What can hang from each mark
k_524: k_130
k_399: k_310
k_130: k_783 k_830
k_27: k_310
k_554: k_310
k_410: k_310
k_830: k_310
k_92: k_760
k_760: k_399 k_524
k_310: k_92 k_410 k_554
k_783: k_130 k_310

In the rows, 100 means zero.
Known rows, with every way that one mark hangs from another
[k_27 [k_310 [k_92 k_760] k_410 k_554]]: 101 102 99 88 107 90 102 79 85 103 105 104 114 109 80 112 107 121 103 79 95 88 92 95 112
[k_554 [k_310 k_92 k_410]]: 96 100 102 89 101 85 133 103 100 101 80 84 110 100 108 109 91 90 100 107 89 91 110 105 105
[k_310 k_92 k_410]: 97 99 95 89 98 95 113 109 96 102 98 92 104 102 100 98 91 121 94 106 101 96 107 101 104
[k_130 [k_830 [k_310 k_410]]]: 52 97 94 123 94 90 98 99 81 89 132 87 113 107 92 101 106 119 111 98 92 87 102 104 108
[k_524 [k_130 [k_830 k_310]]]: 58 93 78 134 97 92 91 97 102 76 132 110 111 100 103 109 113 67 121 106 82 90 101 104 114
[k_92 k_760]: 113 108 92 99 106 96 101 73 99 95 103 115 98 98 86 100 101 81 99 92 96 97 92 102 107
[k_830 [k_310 [k_92 k_760] k_410 k_554]]: 95 103 93 70 101 87 115 78 75 100 142 104 114 112 87 87 100 108 107 78 99 85 88 103 105
[k_554 [k_310 k_92]]: 104 96 102 89 104 86 129 100 120 96 86 89 106 99 110 104 93 63 102 115 90 103 106 103 105
[k_27 [k_310 k_92 k_410 k_554]]: 85 94 107 89 101 94 101 107 85 108 102 88 116 111 93 112 107 140 104 87 99 92 100 93 106
[k_92 [k_760 k_524]]: 150 109 81 101 112 91 113 66 91 86 100 130 99 91 86 112 107 71 105 97 91 98 88 110 109
[k_783 k_130 [k_310 k_410 k_554]]: 71 92 85 99 94 94 110 99 51 96 102 106 123 111 121 106 113 121 98 71 102 76 98 103 103
[k_760 k_399]: 102 102 101 106 95 99 117 80 90 93 92 103 100 95 93 96 101 91 99 98 95 102 98 108 99
[k_783 k_130 k_310]: 86 94 83 107 99 89 110 94 95 86 107 109 111 105 121 104 110 82 98 99 97 94 105 105 107
[k_783 k_310]: 90 102 98 94 96 87 127 96 95 96 117 98 109 109 104 96 108 93 94 99 102 100 97 103 99
[k_410 [k_310 k_92 k_554]]: 107 90 106 85 100 84 98 99 94 103 77 94 106 104 103 107 100 75 106 99 110 101 97 91 103
[k_783 k_130 [k_310 k_92 k_410 k_554]]: 77 89 79 88 96 89 119 105 69 93 103 104 122 112 123 101 106 115 93 86 104 84 101 103 107
[k_830 [k_310 k_554]]: 82 96 106 82 97 97 101 96 79 103 144 97 113 112 101 89 109 106 114 79 103 92 88 100 95
[k_410 [k_310 k_554]]: 106 93 111 96 99 88 90 92 77 106 74 95 107 103 100 113 108 82 109 85 109 92 94 91 99
[k_92 [k_760 [k_399 k_310] [k_524 k_130]]]: 141 113 71 119 106 88 121 46 85 72 98 151 109 106 76 129 116 50 115 93 77 92 90 117 118
[k_130 k_830]: 67 95 90 133 99 101 90 102 100 86 94 96 105 100 97 108 105 96 101 108 95 101 98 99 108
[k_554 [k_310 [k_92 k_760]]]: 119 105 93 86 110 81 130 73 119 91 88 104 103 98 97 105 94 43 100 107 86 100 98 106 111
[k_554 k_310]: 99 101 106 100 102 89 120 93 103 99 83 92 106 99 108 110 101 70 106 100 89 95 103 104 101
[k_130 k_783]: 100 97 89 120 99 98 94 102 99 87 93 106 108 95 119 119 104 91 103 102 96 93 107 97 108
[k_310 k_92 k_410 k_554]: 90 95 96 82 97 100 109 111 74 107 98 94 112 107 103 97 97 131 96 89 107 90 95 97 99
[k_830 [k_310 k_410]]: 84 103 105 91 96 89 108 97 81 103 138 90 108 107 96 94 102 123 110 89 97 86 105 105 101
[k_399 [k_310 [k_92 k_760] k_410 k_554]]: 95 106 93 81 102 92 105 81 75 102 112 110 117 132 78 106 102 128 96 79 104 88 88 99 109

Rows
83 101 87 116 92 83 124 101 72 88 105 99 120 104 121 119 110 113 96 93 98 81 108 102 107
[k_130 [k_783 [k_310 k_410]]]
125 97 98 83 107 80 99 70 93 98 79 108 104 101 89 107 101 55 104 91 105 98 90 93 108
[k_410 [k_310 [k_92 k_760] k_554]]
90 97 71 125 95 84 116 100 94 76 107 122 119 97 131 127 118 60 107 100 86 83 107 102 113
[k_524 [k_130 [k_783 k_310]]]
115 110 95 95 101 79 150 56 89 90 76 102 108 93 86 105 91 62 98 97 79 90 100 115 110
[k_554 [k_310 [k_92 [k_760 k_399]] k_410]]
132 101 96 90 108 75 103 70 116 94 79 106 95 96 85 108 95 43 103 110 98 105 101 97 113
[k_410 [k_310 [k_92 k_760]]]
120 108 79 121 96 91 123 76 65 82 91 131 115 108 87 133 114 98 114 93 80 82 101 117 112
[k_760 [k_399 [k_310 k_410]] [k_524 k_130]]
141 115 88 108 106 88 126 44 84 79 102 134 106 112 68 117 111 75 107 94 87 100 87 117 112
[k_92 [k_760 [k_399 k_310] k_524]]
167 103 86 93 113 71 115 63 108 84 74 122 97 89 86 120 103 34 109 114 95 105 96 104 117
[k_410 [k_310 [k_92 [k_760 k_524]]]]
142 107 65 101 112 85 114 72 111 75 108 146 108 112 87 128 110 54 112 110 82 98 94 109 123
[k_399 [k_310 [k_92 [k_760 [k_524 k_130]]]]]
110 104 92 77 106 84 115 74 118 90 147 109 101 107 89 83 97 70 107 105 93 104 96 106 110
[k_830 [k_310 [k_92 k_760]]]
112 106 96 102 95 96 124 75 41 94 97 115 122 120 81 120 114 134 107 75 98 84 86 112 101
[k_760 [k_399 [k_310 k_410 k_554]] k_524]
52 95 60 158 90 84 109 104 74 67 96 113 128 97 125 139 120 85 105 100 81 73 109 102 121
[k_524 [k_130 [k_783 [k_310 k_410]] k_830]]
156 108 78 96 108 88 139 54 99 77 93 131 101 87 81 102 100 53 101 109 87 107 89 117 112
[k_310 [k_92 [k_760 k_399 k_524]]]
50 81 69 120 97 92 105 104 88 74 103 104 124 112 123 104 112 83 96 103 99 97 95 101 114
[k_783 [k_130 k_830] [k_310 k_92 k_554]]
57 91 84 143 97 89 89 98 99 72 129 99 115 102 115 117 113 81 117 108 88 92 107 101 115
[k_130 k_783 [k_830 k_310]]
54 83 80 124 97 92 94 106 94 74 132 98 124 109 121 110 111 86 114 105 96 94 98 97 115
[k_130 k_783 [k_830 [k_310 k_92 k_554]]]
146 109 82 90 112 77 146 69 91 87 79 113 110 92 93 122 99 62 105 103 81 90 97 114 115
[k_554 [k_310 [k_92 [k_760 k_524]] k_410]]
112 108 99 103 104 84 122 58 97 91 96 104 105 98 68 108 101 100 101 95 83 96 101 107 115
[k_27 [k_310 [k_92 [k_760 k_399]] k_410]]
148 109 76 90 110 87 126 76 88 88 96 122 103 93 85 111 98 90 100 104 92 94 94 110 114
[k_310 [k_92 [k_760 k_524]] k_410]
107 111 87 88 95 77 157 59 81 86 109 109 111 103 83 90 98 86 87 96 93 95 94 115 108
[k_783 [k_310 [k_92 [k_760 k_399]] k_410]]
112 108 93 88 107 80 134 75 99 96 82 99 108 98 95 109 92 71 99 99 85 89 102 106 111
[k_554 [k_310 [k_92 k_760] k_410]]
47 90 73 141 94 89 104 99 74 77 95 101 120 105 115 115 113 105 97 98 91 83 107 106 115
[k_783 [k_130 k_830] [k_310 k_410]]
76 97 64 135 101 77 121 79 108 62 109 113 118 103 110 117 111 54 93 117 89 99 97 102 124
[k_130 [k_783 [k_310 [k_92 k_760]]] k_830]
109 105 89 87 98 95 126 64 63 96 93 112 111 99 81 93 96 103 94 79 97 88 85 107 104
[k_310 [k_92 [k_760 k_399]] k_410 k_554]
106 93 53 172 98 94 108 80 81 51 72 138 117 76 117 147 121 42 118 112 70 87 102 113 124
[k_760 k_399 [k_524 [k_130 k_783 k_830]]]
95 97 106 96 103 89 105 105 108 103 102 86 109 106 91 113 102 129 103 105 93 98 111 96 111
[k_27 [k_310 k_92 k_410]]
104 104 88 80 103 96 110 84 73 102 100 109 110 105 88 97 97 113 95 80 102 87 87 99 106
[k_310 [k_92 k_760] k_410 k_554]
140 105 78 82 108 93 123 77 65 94 95 124 112 99 88 110 103 103 101 84 98 88 83 107 109
[k_310 [k_92 [k_760 k_524]] k_410 k_554]
51 95 77 148 91 85 114 103 73 75 99 95 125 103 117 127 115 108 97 101 93 81 106 101 114
[k_130 [k_783 [k_310 k_410]] k_830]
52 93 67 155 93 88 88 102 80 70 122 110 124 95 120 133 115 85 123 99 76 72 114 103 122
[k_524 [k_130 k_783 [k_830 [k_310 k_410]]]]
51 85 69 147 94 95 80 102 78 69 127 118 126 101 126 128 124 68 126 89 83 77 97 98 117
[k_524 [k_130 k_783 [k_830 [k_310 k_554]]]]
57 82 75 124 102 90 87 101 118 71 127 101 109 104 115 99 104 72 112 120 88 102 111 105 120
[k_783 [k_130 [k_830 [k_310 k_92]]]]
79 95 101 72 95 91 114 104 75 105 140 90 115 114 101 86 100 127 108 86 104 88 95 102 99
[k_830 [k_310 k_92 k_410 k_554]]
